What can hang from each mark:
fimi: busez dolitim geta pagop
ralid: pagop
ludez: pagop
duvezil: datemot
geta: fimi zama
zama: geta
pagop: datemot duket fimi ludez ralid
duket: pagop
dolitim: fimi
milu: geta
busez: fimi

Each row was made from one small tree. Brackets hold a mark, then the marks that hang from it, in alphabetical order. Every link used is in the known rows. Write each row's tree.
In the rows, zero is written as 128.
Known rows:
{geta {fimi busez} zama}: [154 184 142 195 119 138 182  87  97 138 122 117 152 157 114 136 125 117
  93 170 170 136  86 141 151 161 143 117  97 139 114 134 148 114 115 132
 185  69 130 171 138 119 116 179 103  42 140 148  89 153 146 178 126 137
 154 144 124]
{ralid pagop}: [ 98 153 129 181 106 126 163 131 112 137 138 122 141 133 109 160 139 125
  87 170 131 102 119 110 134 131 159 102 109 121  92 129 157 116 104 134
 172 124 141 178 118 119 144 172 109  78 139 157 109 168  87 181 108 158
 125 130  87]
{zama {geta {fimi dolitim pagop}}}: [147 189 129 190 109 120 171 107  99 121 130 106 178 139 111 158 124 127
 121 163 156 124  58 169 135 152 136 117  82 136  84 131 148  93 134 135
 155  67 124 169 143 115 130 162 108  48 140 159  90 158 137 187 137 162
 167 159 123]
{milu geta}: [ 98 164 138 179 107 139 167 113 104 143 128 122 128 132 101 144 153 140
  98 160 142 109 112 150 137 152 153 106 104 135 113 138 161 105 112 133
 174 108 111 175 118 107 139 185 112  60 111 160  95 161 113 176 106 165
 140 158 119]
{dolitim {fimi busez {geta zama} {pagop ralid}}}: [148 210 120 182 111 123 156 106 110 142 140 114 163 147 110 162 108 102
 121 148 179 164  48 137 139 156 140 130  96 121  90 150 189  92 119 128
 166  55 136 189 139 114 112 151 103  66 173 160  87 146 132 172 136 164
 139 151 119]
{pagop ludez}: [ 87 156 114 184 106 125 153 125 121 110 146 125 121 131 115 150 143 137
 101 181 135  93 125 123 129 134 172 106 111 125  90 128 155 122 105 134
 170 125 142 179 117 114 142 167 115  81 136 164 113 153 110 169 107 156
 126 118  80]
{busez {fimi pagop}}: [ 99 176 110 194 111 122 165 117 102 110 141 115 154 115 104 155 104 140
 118 155 152 142  88 143 133 137 169 107 113 116  82 136 156  95 127 120
 163  94 128 184 138 100 151 168 114  75 136 167  91 164  99 181 127 175
 124 160  98]
{pagop duket ludez}: [ 98 149 103 186 103 132 149 128 127  98 160 135 121 138 109 142 148 130
  93 192 126  92 117 124 128 136 166 123 106 122  85 122 150 119  94 127
 167 126 149 177 118 127 134 162 118  83 136 158 121 155 115 162 118 153
 120  97  68]
{duket {pagop fimi ludez}}: [ 98 150 118 178 105 115 157 126 149 100 166 133 131 131 118 147 139 130
 119 186 110  80 112 123 119 123 180 145 111 129  80 114 161 131  98 149
 168 125 150 149  96 128 135 165 114  93 122 167 120 143  94 156 116 144
 127  82  68]
{ludez {pagop datemot duket {fimi dolitim} ralid}}: [110 153  85 155 110 130 133 155 168 103 177 133 129 134 129 152 151  99
 120 190  86  55  81 128 106 132 163 165  96 115 102 112 175 103  87 147
 182 132 184 145 159 138 142 173 113  98 182 160 129 159 103 157 165 145
 119  53  49]
{zama {geta {fimi busez {pagop datemot ralid}}}}: [140 171 107 169 120 126 155 119 129 122 118  96 158 140 119 150 137 131
 118 161 136 102  63 144 130 148 137 129  96 141  97 125 162  96 108 140
 150  76 158 154 160 118 130 144 108  66 160 180  95 157 137 163 143 153
 159 125 103]
{duket {pagop ralid}}: [ 82 156 124 181  96 120 158 129 132 123 148 135 136 130 123 152 137 142
 125 178 106  88 127 122 137 131 171 134 124 123  87 121 156 119  89 135
 182  99 137 160 116 120 131 166  98  85 127 170 105 149  83 172 110 160
 114 104  79]
{ludez {pagop datemot duket fimi ralid}}: [ 90 139  87 156 118 141 131 154 168 103 161 138 110 124 129 148 163 110
 106 190  84  49  99 121 113 128 171 155 108 116 103 114 181 109  81 142
 180 143 179 144 149 133 142 178 114 103 160 162 133 164  84 150 153 144
 122  54  47]
{ludez {pagop fimi}}: [ 94 152 121 176 115 130 156 122 127 129 155 129 129 126 120 154 143 123
 106 178 115  89 108 127 126 132 170 132 107 119 108 124 175 113 117 140
 181 129 144 169 127 110 145 193 110  67 137 148 115 160  79 169 127 154
 143 115  82]
{fimi busez dolitim geta {pagop datemot ralid}}: [152 194  94 166 108 112 142 136 132 124 155 111 171 137 114 167 108  96
 137 155 147 123  67 137 128 144 132 141  87 114  99 131 175  91 107 140
 153  86 160 186 164 127 128 127 100  82 220 164  96 152 153 166 158 161
 146 121  98]
{geta zama}: [111 174 134 196 111 135 177 103 100 139 130 125 128 140 108 143 143 129
  97 170 146 122 118 135 152 149 161  97 103 119 108 134 155 112 109 131
 194 104 120 179 134 116 125 188 104  59 128 158  95 156 110 178 103 156
 127 136 119]
{dolitim {fimi busez pagop}}: [126 182 105 182 114 111 160 110 103 122 152 111 161 143 104 157  97 117
 122 150 166 156  67 127 134 129 149 122 109 121  88 139 163  96 127 125
 152  69 133 199 143 110 143 155 102  68 164 153  83 146 111 176 132 166
 134 159  98]
{ralid {pagop datemot duket fimi ludez}}: [109 135  92 162 119 142 135 154 169  93 166 129 115 135 110 152 160  97
  81 190  95  50 105 101  96 123 169 134 102 126  85 116 172 120  75 155
 157 169 192 138 120 145 141 158 126 113 163 176 142 165  97 144 147 139
 117  49  41]
{duket {pagop datemot fimi ludez ralid}}: [ 83 147 102 159 108 119 138 151 183  93 162 130 114 127 131 152 156 130
 125 190  84  43 118 115 106 119 186 151 113 130  85 111 171 131  74 157
 173 141 181 122 113 136 134 155 117 119 142 189 133 141  94 141 132 141
 111  44  45]
{ludez {pagop fimi ralid}}: [ 85 149 115 167 109 136 144 135 139 125 152 132 126 119 132 158 149 128
 110 177 104  68 101 119 122 136 175 140 111 118 100 122 180 109 101 138
 191 123 158 160 132 107 141 187 109  81 143 157 121 161  70 164 128 157
 134  93  77]
{busez fimi}: [ 98 162 122 192 102 121 169 112 104 120 143 124 144 121 107 145 117 133
 108 160 147 127 106 136 137 139 179 110 111 125 100 134 147 105 126 117
 181 102 128 184 136 105 145 179 122  73 119 159 100 158  96 177 114 168
 117 149  98]
{ludez {pagop datemot duket ralid}}: [ 83 149  83 167 108 131 135 153 150 119 149 137 115 132 129 150 158 121
 107 192  93  65 111 118 121 132 167 137 112 112 105 118 173 110  79 143
 175 133 165 162 149 137 147 171 106  95 163 167 119 166  91 161 141 149
 115  73  51]
{duket pagop}: [ 96 163 129 189  97 116 169 117 120 124 150 136 144 133 115 144 132 139
 119 175 118 112 120 134 140 128 170 129 119 124  98 118 151 121 100 134
 168 102 124 168 114 124 137 169 102  74 119 159  99 146  92 179 103 158
 122 127  89]
{ludez {pagop datemot fimi ralid}}: [ 81 145  99 156 119 130 140 146 160 118 153 125 112 125 131 156 160 124
 110 178  88  53 111 118 114 131 175 140 106 117 112 119 185 113  90 150
 185 146 171 147 144 122 147 179 111  98 156 169 124 160  77 156 139 152
 125  75  62]
{ralid {pagop datemot}}: [ 97 148 115 168 114 123 159 140 130 128 140 121 129 132 112 153 144 116
  92 170 113  85 129 106 122 125 159 101 105 123 103 129 156 113  89 143
 163 142 157 169 130 130 150 168 109  92 152 170 112 164  91 175 120 150
 117 112  75]
{fimi dolitim {pagop ludez}}: [104 181  99 191 108 112 153 134 120 102 157 115 148 132 110 164 113 125
 127 172 149 110  90 136 121 134 157 106  93 115  77 127 156 106 108 144
 153 100 145 186 137 116 145 148 103  78 177 164 100 152 131 177 131 161
 136 122  86]
{milu {geta zama}}: [119 178 151 192 113 148 178 103 103 150 116 122 124 143  98 143 156 133
  94 157 153 121 101 153 143 168 147  93 100 141 114 140 165 109 111 144
 188  95 102 169 123 112 129 195 113  49 114 165  89 154 129 180 106 155
 142 159 135]
{dolitim fimi}: [ 97 165 121 178 100 117 159 109 100 127 155 121 140 133 112 146 130 126
 107 170 145 129 102 133 135 130 166 109 112 125  94 143 152 102 121 116
 171  95 127 183 125 109 136 173 109  76 123 150 100 145  91 174 109 162
 116 147  95]
{busez {fimi dolitim {geta zama} {pagop ludez}}}: [147 212 116 205 108 115 164 119 119 113 155 115 165 137 100 165  96 105
 131 160 183 153  53 161 126 165 153 111  79 128  81 140 167  99 132 136
 155  80 136 183 137 119 132 153 116  68 179 170  93 153 153 182 144 162
 140 141 108]
{ludez {pagop duket {fimi busez}}}: [131 150 105 174 115 136 153 125 128 119 170 136 144 145 113 148 131 108
 104 176 124 101  77 128 129 135 157 169 102 122 109 108 174 114 109 137
 174 113 154 173 141 121 139 174 117  64 162 136 114 160 102 162 150 147
 147  97  72]
{duvezil datemot}: [ 98 155 125 174 108 124 165 119 108 122 133 127 122 119 108 147 149 143
  89 168 124 101 138 122 153 116 162 100 109 112 101 132 147  96 108 133
 172 122 126 206 136  97 145 181 114  74 121 152 102 149  91 162  99 178
 134 145 100]

Write each row's tree:
[167 190  91 191 108 118 147 128 128 103 175 125 172 152 102 160  98  90
 127 169 166 138  52 144 125 149 129 152  81 118  76 125 166  99 112 136
 138  86 151 204 136 135 130 125 110  68 207 145 100 151 169 166 158 154
 156 118  81] | {fimi busez dolitim geta {pagop duket ludez}}
[112 155  93 158 117 141 131 145 169 115 168 142 122 131 125 152 165 100
 105 187  96  64  88 127 109 139 162 162  98 111 105 123 196 102  87 138
 172 147 178 155 142 138 129 169 114  96 166 158 136 164  98 147 160 149
 136  64  56] | {ludez {pagop datemot duket {fimi geta} ralid}}
[143 145 115 174 114 143 156 113 124 108 166 134 146 137 104 138 130 105
 100 169 134 111  84 129 134 137 156 160 104 122 105 117 162 107 110 128
 180 107 150 173 136 117 129 163 119  71 145 140 120 155 116 153 139 152
 137 103  90] | {pagop duket {fimi busez}}
[145 158 107 165 106 141 135 129 144 130 172 143 148 140 119 152 139  97
 112 174 124  96  66 132 122 147 148 180  94 117 103 121 194 101 103 134
 174 107 168 175 135 122 121 163 114  69 176 139 123 161 110 151 157 153
 152  91  76] | {ludez {pagop duket {fimi busez geta} ralid}}
[105 173  72 166 114 132 123 148 160  89 155 129 122 131 117 157 146 113
 111 182 120  82  94 125 111 139 155 132  98 109  70 131 183  97  76 137
 144 133 178 169 133 143 130 139 109 106 183 183 128 160 130 146 147 155
 132  77  55] | {fimi geta {pagop datemot duket ludez ralid}}
[143 186 107 189 108 114 165 120 103 121 152 112 175 137 106 161  89 113
 133 153 163 145  72 135 140 138 137 132  98 116  96 124 155  99 122 135
 157  68 132 199 154 111 142 147  98  56 189 143  82 152 143 185 141 166
 144 149 105] | {fimi busez dolitim pagop}
[ 84 160 106 169 100 116 155 137 149 115 146 131 126 126 126 148 146 136
 124 181  95  75 132 118 130 124 174 135 121 121  96 118 160 121  76 143
 172 114 152 146 127 133 139 159 103 101 139 179 108 148  87 163 116 150
 106  84  67] | {duket {pagop datemot ralid}}
[126 196  91 180 113 106 144 137 141 105 158 116 147 134 111 163 127 102
 127 171 145 110  83 142 114 138 143 116  81 112  87 133 168 101 105 151
 138 116 158 183 141 136 137 137 107  88 199 171 108 151 150 167 148 155
 146 113  79] | {fimi dolitim geta {pagop datemot ludez}}
[178 217 140 194 124 138 181  99  96 140 112 102 174 162  98 151 108 110
 113 146 184 151  42 172 138 178 111 115  75 153 108 137 162  96 124 151
 167  45 120 168 146 117 122 170  94  27 165 152  74 154 184 193 148 140
 172 172 143] | {milu {geta {fimi busez dolitim pagop} zama}}
[154 199 143 197 100 125 175 101 102 144 147 128 155 147 107 156 129  99
 117 164 166 138  90 155 149 163 142 112  84 123 108 139 161  96 123 131
 184  89 115 193 137 125 112 170 104  51 156 147  93 151 143 183 119 157
 145 146 132] | {fimi dolitim {geta zama}}
[145 167 110 174 102 127 140 129 142  96 187 139 148 139 109 149 143  87
 109 185 136  94  76 145 111 145 154 157  80 121  83 128 168 102 109 131
 165 122 159 171 118 133 116 154 123  83 164 145 134 152 141 150 147 148
 143  85  77] | {pagop duket {fimi dolitim geta} ludez}
[131 211 108 182 124 121 163 107 119 128 144 114 143 141 105 155 133  99
 111 158 162 150  71 147 131 142 143 102  93 117  94 155 183  88 116 135
 155  96 133 181 143 132 126 165 102  77 161 170  95 147 129 171 139 156
 135 141 103] | {dolitim {fimi {geta zama} {pagop datemot}}}
[170 172 115 177 104 125 152 120 133 131 191 138 175 149 112 156 115  77
 123 175 143 121  47 146 122 149 143 183  79 120 110 116 179  98 124 136
 161 100 156 187 142 132 128 163 115  57 192 123 112 159 135 167 171 148
 162 106  86] | {ludez {pagop duket {fimi busez dolitim geta}}}
[107 174  78 182  97 123 134 152 140  79 167 116 155 124 114 163 103 121
 131 173 143 101  64 136 109 143 164 139 100 117  51 128 159 100 100 127
 160  95 161 172 147 121 144 145 121  98 175 174 111 161 125 168 152 165
 105  97  60] | {busez {fimi dolitim {pagop duket ludez ralid}}}
[155 188 143 178 104 131 171 105 101 141 130 110 177 156 106 144 119 114
 110 159 166 126  61 163 133 165 126 131  85 158 112 134 142 101 123 142
 174  58 125 173 133 115 133 170 107  38 150 143  86 154 165 184 138 143
 164 166 124] | {milu {geta {fimi busez dolitim}}}
[ 87 149  96 180 104 135 140 141 132 123 151 141 124 132 125 150 151 127
 107 186 108  76 109 124 129 138 167 141 111 112  95 122 170 109  87 128
 180 119 153 175 138 121 142 180 106  83 147 157 116 170  84 172 129 155
 120  94  65] | {ludez {pagop duket ralid}}
[ 94 147  84 175 113 129 143 140 146  94 160 133 108 140 108 137 159 122
  93 192 114  74 121 122 120 131 165 123 108 121  92 119 152 117  82 139
 162 142 163 165 133 143 140 157 117  99 154 169 127 155 120 153 127 146
 113  75  53] | {pagop datemot duket ludez}
[141 184 118 194 125 127 166 106  99 115 122 111 166 144 111 148 105 126
 103 160 165 137  76 136 141 144 140 118 104 128  92 131 151 101 119 130
 154  76 139 184 140 113 134 159  91  52 155 154  91 158 138 178 140 150
 163 151 107] | {geta {fimi busez pagop}}
[170 212 123 190 108 126 162 115 111 142 143 117 172 146 112 168  99  95
 130 149 174 150  61 148 143 165 128 126  81 116  99 135 184  90 114 139
 171  59 135 192 156 120 116 145  97  54 201 156  84 152 162 178 143 164
 152 141 129] | {fimi busez dolitim {geta zama} {pagop ralid}}
[ 89 135  84 151 115 141 126 149 177  79 164 133 100 130 121 143 169 113
  98 193  93  39 111 113 104 130 172 149 108 122  85 116 173 118  71 140
 174 154 184 137 130 136 132 157 127 116 154 180 147 158 106 132 141 144
 110  40  45] | {pagop datemot duket fimi ludez ralid}
[162 187 129 188 112 139 157 115 133 130 173 142 151 150 109 154 136  78
 112 180 140 115  58 156 132 157 144 156  74 117 105 126 185  98 118 137
 181 106 142 168 137 136 118 184 111  55 173 139 113 159 131 172 159 144
 154 102  98] | {ludez {pagop duket {fimi dolitim {geta zama}}}}
[161 176 103 160 113 113 145 126 152 110 182 120 154 146 111 158 125  83
 123 173 141 101  71 136 114 141 147 158  76 128 111 121 173 110 111 148
 156 116 175 169 136 136 126 138 127  81 200 152 121 141 156 149 158 142
 150  87  82] | {pagop datemot {fimi busez dolitim geta} ludez}
[154 203 144 199  95 121 175 100 102 139 155 124 167 140 100 153 107 103
 121 158 175 159  71 166 144 166 151 116  85 129 106 142 157  91 136 123
 182  78 120 188 141 118 123 175 118  54 150 152  91 153 143 188 132 163
 130 154 127] | {busez {fimi dolitim {geta zama}}}
[ 95 176  75 168 112 110 133 157 154  92 153 113 131 128 124 167 129 123
 131 173 119  80 100 123 112 133 159 117  96 113  77 125 170 106  85 155
 160 116 169 165 151 127 146 142 104 104 193 186 110 151 130 166 143 158
 119  84  64] | {fimi dolitim {pagop datemot ludez ralid}}
[132 150  98 161 116 136 134 147 169 103 174 134 127 138 106 156 161  87
  81 187 110  68  87 111  99 130 157 143  89 121  83 123 180 115  85 146
 146 167 190 148 109 150 129 149 128 107 167 168 147 166 113 142 153 136
 131  59  50] | {ralid {pagop datemot duket {fimi geta} ludez}}
[133 168  96 191 113 133 158 121 106 108 149 127 158 138  99 147 111 118
 107 163 150 137  79 131 139 137 142 135 109 112  88 122 162 100 109 128
 155  91 134 197 147 120 138 153 101  67 167 148  95 161 127 170 139 160
 143 131  90] | {fimi busez {pagop duket}}
[116 173  94 191 113 120 153 125 114 112 144 113 142 140 104 157 110 132
 113 166 158 127  90 121 129 134 155 119 105 123  88 123 167 117 110 144
 150  96 146 191 132 113 143 145 104  70 175 163  99 152 134 169 128 159
 142 126  86] | {fimi busez {pagop ludez}}
[136 211 126 196 116 122 164  95  98 133 140 118 151 143 105 156 123 103
 111 157 179 163  66 150 135 149 145 103  92 115  87 154 181  88 129 121
 161  76 118 193 131 115 115 169  99  62 148 159  89 146 120 177 127 164
 140 170 121] | {dolitim {fimi {geta zama} pagop}}
[183 197 140 193 102 124 175  97 101 153 151 124 171 159 102 155 109  91
 116 157 176 160  71 153 158 165 133 128  80 130 117 134 162  96 125 131
 178  68 121 202 141 121 112 158 107  41 178 139  87 145 163 181 132 154
 153 151 135] | {fimi busez dolitim {geta zama}}
[160 200  99 178 112 110 158 123 121 126 159 115 174 142 106 162  98  90
 133 152 160 145  63 148 133 141 129 136  84 115 108 129 171  86 118 140
 142  87 145 195 158 130 132 133 101  69 209 150  91 150 160 172 157 161
 158 140  97] | {fimi busez dolitim geta {pagop datemot}}
[124 173 123 168  92 112 140 138 164 110 182 135 156 134 127 162 132 107
 140 179 117  77  89 136 111 141 168 167  92 127  78 119 176 117  98 149
 172 106 160 145 105 134 117 148 115  96 161 166 130 143 121 154 139 152
 130  75  72] | {duket {pagop {fimi dolitim geta} ludez ralid}}
[ 88 140  79 163 107 133 128 152 161  91 155 135 105 134 120 143 164 128
 102 196  98  54 121 113 117 131 172 133 111 118  85 124 161 118  67 139
 170 144 176 154 138 134 135 152 116 111 157 179 133 158 111 148 131 146
 104  58  46] | {pagop datemot duket ludez ralid}
[138 181  96 182 130 128 164 112 120 111 127 109 156 139 114 145 117 119
 105 165 149 118  81 130 130 136 136 119 103 129 100 129 152 101 105 145
 149  89 156 172 154 129 141 150  93  66 171 165  97 158 144 172 151 143
 154 131  91] | {geta {fimi busez {pagop datemot}}}
[158 158 113 171 106 130 156 116 127 105 180 131 166 142 106 146 112  92
 114 168 139 118  67 137 132 142 149 169  93 121 100 113 153  99 116 128
 177  95 151 175 145 126 130 160 117  66 173 131 114 155 135 160 151 152
 139 103  93] | {pagop duket {fimi busez dolitim}}
[117 172  67 180 115 116 140 147 146  76 164 120 135 137 108 154 126 107
 119 181 126  89  83 133 113 130 148 127  92 111  73 119 153 105  92 148
 145 120 167 173 150 143 146 143 107  97 196 172 115 154 139 162 153 147
 124  81  56] | {fimi dolitim {pagop datemot duket ludez}}
